Each row was made from one walk, in order. Every step used is in the known rows, and no mark comes twice. Write each row's walk.
In the rows, zero is written as 128.
Known rows
zibo -> rigi: [157 138 137 158  93 113 126 179 116 113 115 155 134 146 115 192 182 134
  79 117  55 140 171 127 147 143 145  73  45 122 121 161 130  60 115 101
  83 193 189 140 123 143  98 169 162 125 116 190  76 126]
ladulid -> karut -> nanomeb: [130 131 126 125 126 134 130 169 126 111  90 141 135 149  96 186 150 154
 111 112 114 156 150 139 167 115 138  52  54 144  92 128 138  85 109 113
 114 173 144 157 128  91 107 156 140 148 105 154  90 108]
furuzo -> nanomeb: [137 140 128 137 112 129 127 170 110 107 102 147 140 121  93 177 162 145
  87 113  99 150 156 133 151 138 143  74  54 145 107 142 127  86 117 109
 107 179 171 132 114 116 101 159 146 127 106 163 103 112]
ladulid -> furuzo -> nanomeb: [134 139 133 142 134 128 133 168 117 104 103 138 140 112  83 182 157 148
 101 117 117 156 154 136 158 135 142  67  75 156  96 136 141 101 122 106
 115 168 158 151 122  95 109 158 134 131 106 167 118 120]
momik -> karut -> ladulid -> furuzo -> nanomeb -> kugigu -> vedul -> rigi: [141 167 107 147  92 160 154 134 142 134  76 120  92 135  71 182 157 138
  99  95 150 165 133 139 140 137 122  73  97 139  91 110 163 141 136 110
 148 184 149 114 149  96 106 132 136 170 123 165 108 102]
momik -> kugigu -> vedul -> rigi -> zibo: [157 147  99 170  35  89 131 141 126 145  98 159  90 143 122 191 189 112
  44 125  78 126 158 142 134 164 110  94  49 116 145 142 161  90 111  83
  97 190 203 104 122 145  81 163 183 130 134 187  45 132]
ladulid -> karut -> nanomeb -> kugigu -> bekid -> rigi: [111 145  81 134  89 146 121 156 113 122 115 158 140 120  71 192 140 147
 100 105 106 156 120 149 156 104 109  42  92 129 120 108 150 124 145 110
 156 181 173 117 144 100  97 126 158 145  98 138  64 116]
ladulid -> karut -> nanomeb -> kugigu -> vedul: [130 142  94 130  85 163 133 147 118 128  78 148 123 138  81 193 162 145
  88 110 128 145 124 147 153 102 131  81  62 147  99 105 145 124 112 113
 148 171 148 121 126  93  90 152 146 154 109 152  96  98]
nanomeb -> karut: [139 147 140 133 110 133 126 172 120 104  97 143 131 160 100 187 165 142
  88 114  88 147 161 130 149 126 150  60  48 140 101 144 109  74 112 110
  97 186 167 125 134 127  98 157 158 138 119 158  88 105]
momik -> karut -> ladulid -> furuzo -> nanomeb -> kugigu: [116 151 129 132 137 180 147 156 148 104  83 124 118 141  53 187 146 161
 133 108 147 178 134 139 144 116 136  51  92 151  62 110 142 128 126 122
 152 180 129 143 151  79 125 118 117 161 103 159 132  98]
ladulid -> furuzo -> nanomeb -> kugigu -> bekid -> rigi: [112 151  85 152  96 137 124 157 103 115 128 153 145  87  59 185 148 140
  90 110 112 156 123 148 149 126 113  57 115 138 124 120 154 141 156 102
 156 177 183 112 139 103 100 127 151 129  99 153  91 128]
kugigu -> nanomeb: [124 134 128 143 100 139 121 168 110 103 108 141 124 137  93 184 165 158
  93 120  91 145 154 136 140 136 160  78  44 139  95 146 119  75 103 108
  97 183 166 135 112 130 106 165 147 126 126 170  92 109]
karut -> ladulid -> furuzo -> nanomeb -> kugigu -> vedul: [132 164 113 145 113 164 144 152 124 122  91 127 131 124  66 183 165 146
  93 114 144 159 129 141 149 121 139  79  86 155  91 110 144 141 127 109
 152 173 149 121 144  86 102 136 137 150 110 169 125 106]
ladulid -> karut -> nanomeb -> kugigu: [116 132 101 123 106 163 131 156 121 106  86 154 131 143  75 193 149 156
 107 110 116 162 127 150 153  99 130  62  65 146  89 110 145 106 113 118
 134 172 139 140 130  88 106 143 137 151 104 152 102 101]
furuzo -> nanomeb -> kugigu -> momik: [120 134 106 134  87 165 132 143 118 102  93 162 126 122  59 182 161 148
  93 110 116 149 114 159 126  99 143  92  79 149  92 125 129 125 115 118
 142 175 145 114 127 109 109 128 137 132 114 170 127  99]
vedul -> rigi -> zibo: [157 144 126 159  77  79 135 155 121 122 113 153 115 153 133 184 171 114
  70 113  53 142 171 133 143 166 115  65  42 118 132 155 152  57 115  91
  70 196 201 130 125 150  95 169 178 134 139 187  43 127]
nabi -> rigi -> zibo: [150 135 135 171  97  74 133 168 127 116 113 151 132 160 118 193 171 126
  76 121  33 148 178 129 143 152 119  75  36 122 127 166 138  47 102 101
  74 194 198 143 118 161 100 154 166 134 130 208  49 130]
nanomeb -> karut -> ladulid -> furuzo: [135 160 161 135 153 140 139 176 143 103  98 117 130 171  88 187 159 152
 116 119 115 168 161 127 160 120 153  35  73 148  80 132 122  87 117 111
 109 182 141 152 165  95 115 140 141 156 119 169 105 107]
furuzo -> ladulid -> karut: [141 160 146 125 148 136 122 187 137 106  87 125 140 164 104 182 159 152
 103 122 113 162 172 126 161 114 142  49  60 138 100 137 110  73 103 113
 120 183 159 151 141 118 100 151 148 147 113 167  89 103]
vedul -> kugigu -> nanomeb -> karut: [116 147 110 134  91 159 110 153 126  94  87 135 106 153  76 190 162 153
  85 116 124 148 136 142 137 119 163  70  70 136  86 135 119  94 105 125
  98 167 143 124 126 126  95 151 146 138 148 184  97 100]
furuzo -> nanomeb -> kugigu -> bekid: [118 148  79 135  81 158 116 159 102 108 109 169 145 100  65 179 160 154
  80 111 114 156 125 155 141 128 137  75  85 143 115 122 136 128 138 107
 150 178 179 109 127 107  93 132 156 123 107 157 102 115]
rigi -> nabi: [153 146 139 158  92  99 127 179 115 113 104 140 127 150 113 185 176 136
  74 117  61 139 168 121 157 153 144  79  50 123 121 170 123  56 112  98
  84 200 199 125 125 142 111 166 159 124 124 175  76 108]
momik -> kugigu -> nanomeb: [111 127 108 147  82 146 115 165 119 103 100 156 107 134  76 192 171 165
  89 133 103 145 143 146 130 130 151  88  54 135  98 139 126  89 101 105
 113 179 160 126 111 119 108 152 143 119 116 166 103 114]
vedul -> kugigu -> nanomeb -> karut -> ladulid -> furuzo: [112 160 131 136 134 167 125 156 149  92  86 108 104 165  64 188 154 162
 114 119 154 169 137 138 147 114 165  45  94 144  65 122 132 107 111 126
 109 164 118 149 156  95 111 131 132 155 148 191 115 104]
vedul -> kugigu: [143 147 117 137  84 132 119 162 120 110  98 144 117 135 104 173 180 140
  67 124 114 148 160 139 152 137 178  79  59 130 115 138 127  76 107 101
  99 176 179 121 119 129  91 164 174 117 143 200  87 120]
furuzo -> ladulid: [143 158 148 135 130 131 124 186 123 104 106 127 135 154 107 181 168 148
  91 123  96 152 174 121 153 130 153  63  56 134 109 143 103  68 107  99
 112 189 175 139 130 131  99 157 161 134 118 176  90 112]
bekid -> kugigu -> nanomeb -> karut: [115 137 110 144  95 163 118 169 118  93  84 152 108 148  68 196 154 143
  81 129 109 153 144 148 132 100 162  74  59 140  77 151 114  88 100 130
  93 168 147 119 128 128 101 137 133 129 135 184 107  88]

Write each row's walk
[128 142  97 145  69 132 112 173 120 120 110 169 123 117  87 181 179 160
  72 135 107 147 150 150 145 138 153  71  74 128 128 134 128  99 118  89
 134 185 190 116 130 113  96 140 176 105 113 168  83 132] | momik -> kugigu -> bekid
[110 151 129 146 138 171 132 171 143  92  84 126 108 160  56 195 149 156
 112 133 136 176 144 145 142  95 164  49  84 149  55 139 127 102 105 131
 106 166 119 144 157  98 116 117 119 147 136 196 123  93] | bekid -> kugigu -> nanomeb -> karut -> ladulid -> furuzo
[138 160  96 147  66 115 107 162 111 125 126 148 124 113 100 172 171 129
  62 120 104 143 155 139 158 139 155  60  88 111 147 136 133  94 137  94
 119 186 210  99 130 144  84 146 195 110 141 188  50 135] | vedul -> kugigu -> bekid -> rigi
[101 146 129 143 131 167 128 166 151  96  89 126 105 163  55 201 155 175
 122 130 136 165 136 140 136 113 141  48  86 146  64 125 129 110 107 118
 124 173 116 151 157  83 120 121 120 151 115 162 122 106] | momik -> kugigu -> nanomeb -> karut -> ladulid -> furuzo
[113 167 100 149 118 145 130 161 120 116 128 137 144 106  54 181 145 148
 106 110 120 171 127 143 154 125 115  40 118 136 112 112 150 142 157 105
 160 183 170 119 160  94 108 111 148 140 101 158  92 124] | karut -> ladulid -> furuzo -> nanomeb -> kugigu -> bekid -> rigi
[131 159 142 130 143 150 132 172 134 100  90 127 140 159  78 183 152 152
 105 104 112 165 152 128 152 124 136  44  64 148  83 135 116  95 119 127
 111 181 140 137 150 103 106 133 134 155 105 155 107  97] | furuzo -> nanomeb -> karut -> ladulid
[134 152 146 142 154 137 140 174 133 105 101 121 138 133  80 177 156 155
 117 117 127 169 157 130 164 134 146  50  78 153  85 132 138 101 123 109
 118 175 145 159 145  83 117 140 131 144 107 170 120 115] | karut -> ladulid -> furuzo -> nanomeb
[114 150 113 120 136 173 129 167 132 100  84 135 133 158  71 197 144 159
 115 111 129 168 132 138 153  93 121  53  79 147  84 105 132 109 113 119
 150 173 130 149 142  89 105 133 131 162 101 155 106  95] | furuzo -> ladulid -> karut -> nanomeb -> kugigu
[149 174 111 166  83 135 154 139 146 134  72 111  86 146  75 190 160 131
  89  91 128 159 134 129 143 150 102  78 106 126  98 135 167 132 138 111
 135 194 165 111 153 108 116 129 129 172 127 164 100  93] | momik -> karut -> ladulid -> furuzo -> nanomeb -> kugigu -> vedul -> rigi -> nabi
[125 144 136 137 141 141 131 166 126  96  92 134 139 132  72 189 148 147
 105 110 122 157 145 134 154 122 130  54  83 159  84 132 132 108 123 119
 115 166 140 149 138  90 107 149 127 147 104 154 119 107] | ladulid -> furuzo -> nanomeb -> karut
[145 172  93 154  80 127 136 150 131 129  73 121 102 161  93 199 157 130
  73  96 110 148 133 129 155 126  88  79  95 122 121 131 156 114 123 110
 134 187 165 117 146 119  95 143 146 174 125 160  71  90] | furuzo -> ladulid -> karut -> nanomeb -> kugigu -> vedul -> rigi -> nabi
[128 121 142 130 104 158 142 149 150 117  85 135  99 158  78 186 153 159
 128 105 125 144 139 140 139 104 156  69  67 140  72 127 122  99 103 113
 126 184 130 142 128 102 121 131 137 148 116 162 108 101] | kugigu -> momik -> karut -> nanomeb
[119 146 126 127 110 191 144 142 156 108  75 135 109 155  48 182 151 161
 128 102 142 166 119 151 125  93 144  68  86 145  62 116 123 130 114 129
 156 188 123 123 151  99 126 100 123 157 112 165 130  86] | furuzo -> nanomeb -> kugigu -> momik -> karut -> ladulid
[142 143 122 136  76 139 123 147 135 111  91 144 105 141  91 173 180 141
  79 126 127 143 141 152 140 109 186  87  74 131 105 137 122  92  99 106
 110 174 160 118 127 130 100 143 169 117 154 211 100 114] | vedul -> kugigu -> momik
[123 132 107 150  86 150 119 171 111 101  95 155 108 129  80 188 163 145
  79 136 104 152 151 149 136 113 175  89  53 136  87 153 122  81  95 117
  94 173 165 123 112 131 103 147 142 112 138 197 104 102] | bekid -> kugigu -> nanomeb
[118 153 121 139 136 162 141 160 127 100  99 133 137 129  60 185 153 155
 113 115 131 175 133 143 147 119 139  60  87 156  80 114 145 123 126 114
 140 173 139 140 147  80 117 128 126 148 105 170 131 108] | karut -> ladulid -> furuzo -> nanomeb -> kugigu
[124 129 120 128  85 167 133 136 158 115  76 132  82 153  72 185 160 154
 114 110 155 147 128 149 137 100 171  75  85 134  75 118 131 110 101 117
 127 172 124 135 128 100 113 127 143 144 141 189 111 103] | vedul -> kugigu -> momik -> karut -> nanomeb
[142 150  80 137  61 143 139 135 116 135  79 149 107 138  94 188 161 132
  73  98 122 147 125 149 148 121 118  82  70 135 117 109 165 120 122 106
 133 175 159 111 130 104  87 156 157 160 124 154  77 103] | ladulid -> karut -> nanomeb -> kugigu -> vedul -> rigi
[145 170 100 153  89 144 149 139 121 129  92 129 110 122  79 179 164 132
  78 104 135 160 131 142 146 139 125  81  96 144 108 115 165 138 137 102
 138 177 161 114 146  97  97 140 148 156 126 173 105 110] | karut -> ladulid -> furuzo -> nanomeb -> kugigu -> vedul -> rigi
[117 125 107 133  85 167 137 143 123 106  99 158 117 140  67 190 159 153
 104 111 112 146 110 156 132  91 151  86  76 147  86 116 134 116 111 108
 138 176 135 125 129  98 114 128 144 137 117 169 115 103] | karut -> nanomeb -> kugigu -> momik
[114 127 105 123 102 173 135 141 136 106  81 154 121 150  61 192 148 159
 116 111 131 156 108 162 140  75 139  70  82 149  78 109 140 123 108 122
 146 170 119 138 140  86 114 124 132 152 113 161 115  95] | ladulid -> karut -> nanomeb -> kugigu -> momik
[112 140  79 123  94 165 122 158 120 114  97 161 139 126  68 188 148 164
 101 112 128 164 118 159 155 105 131  52  87 141 102 105 148 125 131 113
 156 173 153 133 142  81  99 127 151 143 105 147  90 112] | ladulid -> karut -> nanomeb -> kugigu -> bekid
[113 133 119 133 109 178 143 137 148 104  78 142 107 129  42 189 149 157
 128 107 150 158 112 157 125  93 139  78 102 155  64 115 139 143 119 121
 159 172 122 134 139  87 126 117 114 149 112 164 145  96] | ladulid -> furuzo -> nanomeb -> kugigu -> momik -> karut
[129 134 126 129  78 173 139 142 142 113  81 153 101 155  71 189 165 151
 111 112 118 149 128 153 120  96 160  84  67 135  81 124 117 108 107 113
 142 193 148 115 134 123 119 126 145 139 126 170 112  93] | nanomeb -> kugigu -> momik -> karut
[144 167 101 164  89 122 151 130 132 131  98 133 112 136  88 188 164 117
  78 104 113 155 132 144 141 147  94  70  88 138 111 117 179 133 135 102
 124 180 166 122 149 106  95 137 147 164 128 186  82 118] | karut -> ladulid -> furuzo -> nanomeb -> kugigu -> vedul -> rigi -> zibo
[124 148 143 133 120 180 152 146 165 112  81 124  98 166  59 186 158 162
 139 117 146 169 127 149 131  90 162  59  96 142  59 112 128 122 112 114
 154 189 123 138 165  91 133 107 130 155 128 180 130  96] | nanomeb -> kugigu -> momik -> karut -> ladulid -> furuzo
[125 151 139 132 133 171 142 140 178 110  71 110  94 148  54 174 155 160
 132 112 187 172 131 149 142 101 166  55 115 145  57 117 139 132 112 127
 144 169 108 150 156  80 124 107 125 153 137 198 136 102] | vedul -> kugigu -> momik -> karut -> ladulid -> furuzo -> nanomeb
[127 160 105 127 115 172 131 159 129 121  77 129 125 153  78 195 156 149
  97 111 141 153 129 137 154  94 123  71  75 145  95 101 130 127 111 114
 161 173 139 130 137  93  88 140 142 166 107 156 102  94] | furuzo -> ladulid -> karut -> nanomeb -> kugigu -> vedul
